(in the rows, 128 means zero)
Known rows, with every step that occurs
fotedu roguv keda baze difo: [163 117 126  93 156 117  82 171 118 133 152  97  47 152 112 110  84 137
 143 154 105 112 154  91]
baze laso fifu: [160 150 128  90 111 131 115 158 108 104 143 107  63 176 103 103  86 160
 172 158 102 105 135 124]
fifu loven: [152 114 159 109 136 133  95 104 102 123 142 109  45 179  83 110  89 164
 165 141 106 120 132 109]
tesez safup baze difo: [162 165 148  95 121 116  97 142  93 146 150  83  51 171  77 131  46 148
 144 131 112 110 141 105]
laso fifu difo: [143 120 101  95 101 134 117 132 112 101 132 114  54 168  77 105  82 186
 175 147 117 117 127 110]
vone fotedu roguv: [147 132 132 110 138 138  96 107  85 117 136  82  29 180  97 119  88 110
 144 162 110 122 142  88]
tesez safup baze laso fifu loven: [163 151 163 104  86 123 112 143 125 138 124  72  71 182 105 104  72 173
 167 155 122 117 119 129]
baze difo fifu loven: [145 129 180  82 128 128 142 136 137 106 135  95  87 165  80 121  72 163
 175 146 100 110 133 114]
difo fifu loven roguv rofi baze laso: [174 103 171 104 122 109 121  76 156 102 132 105  72 155 128 120 119 139
 156 170  98 128 153 136]
vone fotedu roguv keda baze: [155 105 117 119 153 115  86 131  98 126 151 102  37 161 116 123 109 100
 129 167 122 138 146  81]
loven roguv keda: [147 105 135 139 139  96  83 123  95 111 156 128  59 161  91 116  86 117
 151 134 109 124 162 110]
fotedu roguv: [163 137 126  99 144 142  82 105  86 118 139  86  28 183  93 110  72 146
 154 148 100 114 148  95]
tesez safup baze laso fifu loven roguv: [151 132 175 130  67 115 107 133 139 141 125  67  71 182 107  91  61 159
 165 165 124 114 128 145]
kala baze difo fifu loven roguv: [146 110 169 113 103 124 140 123 148 109 146  83  66 161  70 103  68 159
 166 144  88  91 170 121]
rofi baze difo: [174 142 119  94 149 127  93 135 103 132 153 106  31 159  79 125  92 150
 146 148 100 104 132 110]
keda baze laso fifu loven roguv rofi: [150  81 167 114  99 107 106 134 151 117 140 113  64 157 148  81 105 167
 166 177 121 115 161 133]
vone fotedu roguv keda baze difo: [147 115 130 103 151 110  97 173 115 132 150  93  47 151 115 114  98 101
 133 168 113 117 148  83]
safup tesez: [152 136 138 105 145 122  97 104  79 127 155  94  59 156  76 123  88 147
 147 131 117 118 154  89]
keda baze laso fifu: [169 137 121  92 116 128 112 162 121 118 156 109  52 170 117 101  90 177
 162 172 112 116 133 125]
vone fotedu roguv rofi baze: [170 109 112 102 156 120  85  81  88 120 135  99  16 163 120 133 127  98
 129 164 114 127 162  86]
loven roguv keda baze difo fifu: [149 106 153 114 132  90 127 160 141 112 160 116  89 137  98 124  76 131
 149 149 107 118 160 114]
keda baze laso: [178 143 128  92 139 130  93 130 115 128 166 109  35 169 117 112  92 163
 145 167 100 130 137 111]
kala roguv keda baze: [176 129 129 122 175 111  66 141  91 132 179 129  43 158  85 124 106 148
 137 127 122 143 166  87]
tesez safup baze keda: [181 159 146  99 118 114  78 102 101 156 156 100  42 178  81 145  57 142
 141 122 118 148 141 113]
kala baze keda: [181 138 115  95 130 134  83 110 105 129 172 117  22 169  72 125  84 152
 150 117  87 124 175 111]
tesez safup: [176 161 128 103 129 123  84 106  81 118 146  98  42 189  72 132  76 157
 143 137 106 123 126 107]
loven roguv keda baze laso fifu: [157 108 128 129 111  97 100 176 132 116 159 118  72 151 123  94  96 140
 157 167 118 117 149 134]
loven roguv: [152 122 140 132 125 116  88 102  91 117 154 111  39 172  83 109  68 139
 154 142 107 117 154 113]
keda baze laso fifu difo: [160 128 102  86  98 132 117 154 149 112 142 106  50 161 111  93  97 196
 167 177 112 123 118 122]

Rows
[151 101 163 128  91 120 108 146 153 128 142  94  57 169 121  77  89 178
 169 188 117 114 127 144] : keda baze laso fifu loven roguv
[142  80 190  98 120 100 132 117 157 114 144 109  81 146 118 110  81 155
 157 162 112 115 169 117] : keda baze difo fifu loven roguv rofi
[165 127 124 105 143 116  91 150 119 121 149  93  48 159 135 115 118  98
 135 182 109 139 144  90] : vone fotedu roguv keda baze laso
[134  94 197  97 119 102 135 111 147  98 131 108  94 152 106 108  79 141
 169 145 102 106 174 118] : baze difo fifu loven roguv rofi
[160  98 144 138 109 105 100 149 148 124 136 108  71 156 118  92 126 137
 166 171 117 115 127 148] : rofi baze laso fifu loven roguv keda
[157  96 176 121 121 100 123 126 166 110 150 106  94 152 123 107 105 140
 158 169 105 139 141 128] : difo fifu loven roguv keda baze laso
[181 176 141  95 113 120  93 118  98 138 150  85  51 182 102 127  64 146
 144 146 105 131 137 109] : tesez safup baze laso
[166 111 149  95 133  99 124 106 130 107 145 113  69 139 102 133  88 129
 148 148  98 107 171 119] : loven roguv rofi baze difo fifu
[156  89 167 114 135 106  89 107 136 137 141 112  39 148 107 104 105 143
 152 154 107 104 162 123] : fifu loven roguv rofi baze difo
[144  96 165 119 116 103 132 143 151 105 148 102  87 146  79 108  84 135
 162 134  91  95 181 118] : kala baze difo fifu loven roguv keda
[162 117 131  85 152 127  78  91  84 107 138 106  33 170 119 115  87 135
 151 142 101 114 178  85] : fotedu roguv rofi
[159  95 162 134 126 101  87 136 149 131 157 114  63 159 128  90 107 143
 150 170 109 134 141 127] : fifu loven roguv keda baze laso
[156 112 174 116 123 117 131 112 152 123 134  84  68 155  82 116  86 151
 162 161 103 108 127 137] : rofi baze difo fifu loven roguv
[149 101 168  91 146 107 134 160 150 117 151 114  97 145 103 126  97 154
 158 148 110 123 136 108] : roguv keda baze difo fifu loven
[146  81 159 115 112 105 108 136 139 129 131 109  59 148 110  93 103 156
 168 158 118  88 156 134] : laso fifu loven roguv rofi baze difo
[184 116 112  93 161 126  69  78  88 125 137 105  13 163 119 125 109 136
 139 151 104 116 164  94] : fotedu roguv rofi baze
[131  99 189 118 122  96 135 147 150 103 137 106 109 148  88 115  80 128
 168 144 103 111 151 121] : baze difo fifu loven roguv keda
[149  98 106 121  92 100 108 164 163 108 146 118  71 145 120  86 101 160
 161 175 117 128 137 128] : loven roguv keda baze laso fifu difo
[141 109 149 111 115 135 113 136 106 114 133 108  60 180  87  98  86 176
 180 145 120 108 126 122] : laso fifu loven
[161  82 166 118 131 105 117  59 133 109 134 113  63 153 109 129 112 140
 154 151 113 125 155 126] : difo fifu loven roguv rofi baze
[148  76 169 135 132  95 118 113 144 114 153 114  87 150 105 119  93 142
 154 150 120 136 143 120] : difo fifu loven roguv keda baze
[174 126 135  67 152 109 127 116 121 102 147 120  68 143 104 147 101 139
 149 141  97 112 163 106] : roguv rofi baze difo fifu
[139  99 163 135  97 103 107 164 142 107 134 109  89 162 116  82 101 138
 177 162 111 112 141 142] : baze laso fifu loven roguv keda
[139  65 151 148 116  99  98 151 134 128 148 119  70 154 108  92  98 156
 162 156 134 117 139 128] : laso fifu loven roguv keda baze
[163 114 150 131  97 127 106 127 145 129 133  90  52 171 108  84 109 161
 169 181 112 107 119 154] : rofi baze laso fifu loven roguv
[162  79 154 131 139 107  79  66 116 131 141 122  32 160 113 111 115 143
 146 152 115 120 157 121] : fifu loven roguv rofi baze
[146  92 175  98 109 109 135 112 146  99 143 104  71 149  96 107  84 150
 161 134  88  92 203 114] : kala baze difo fifu loven roguv rofi
[153  95 170 122 132  95 124 132 155 117 139 103  87 140  89 123 104 127
 157 152 106 114 133 129] : rofi baze difo fifu loven roguv keda
[140  82 166 133 133  98  93 158 146 140 160 113  65 147 103  92  90 145
 152 154 113 113 143 118] : fifu loven roguv keda baze difo
[181 105 133 114 136 100  65  75 121 135 160 138  30 152 105 130 107 123
 140 136 106 141 170 127] : loven roguv rofi baze keda
[141  93 172 112  94 109 111 128 140 102 128 113  76 165 132  80 100 152
 175 165 111 109 165 135] : baze laso fifu loven roguv rofi
[183 129 154 101 139 126  89 127 128 124 137 110  54 164 115 102 140 170
 163 152 118 119 163 121] : kala roguv rofi baze laso fifu loven
[173 100 160 117 128 110  85  84 140 126 141 112  41 161 131 102 126 138
 152 168 102 122 155 132] : fifu loven roguv rofi baze laso
[179 129 124 100 151 106  88 154 118 121 171 127  59 155 121 116 108 142
 143 157 103 135 146 107] : roguv keda baze laso
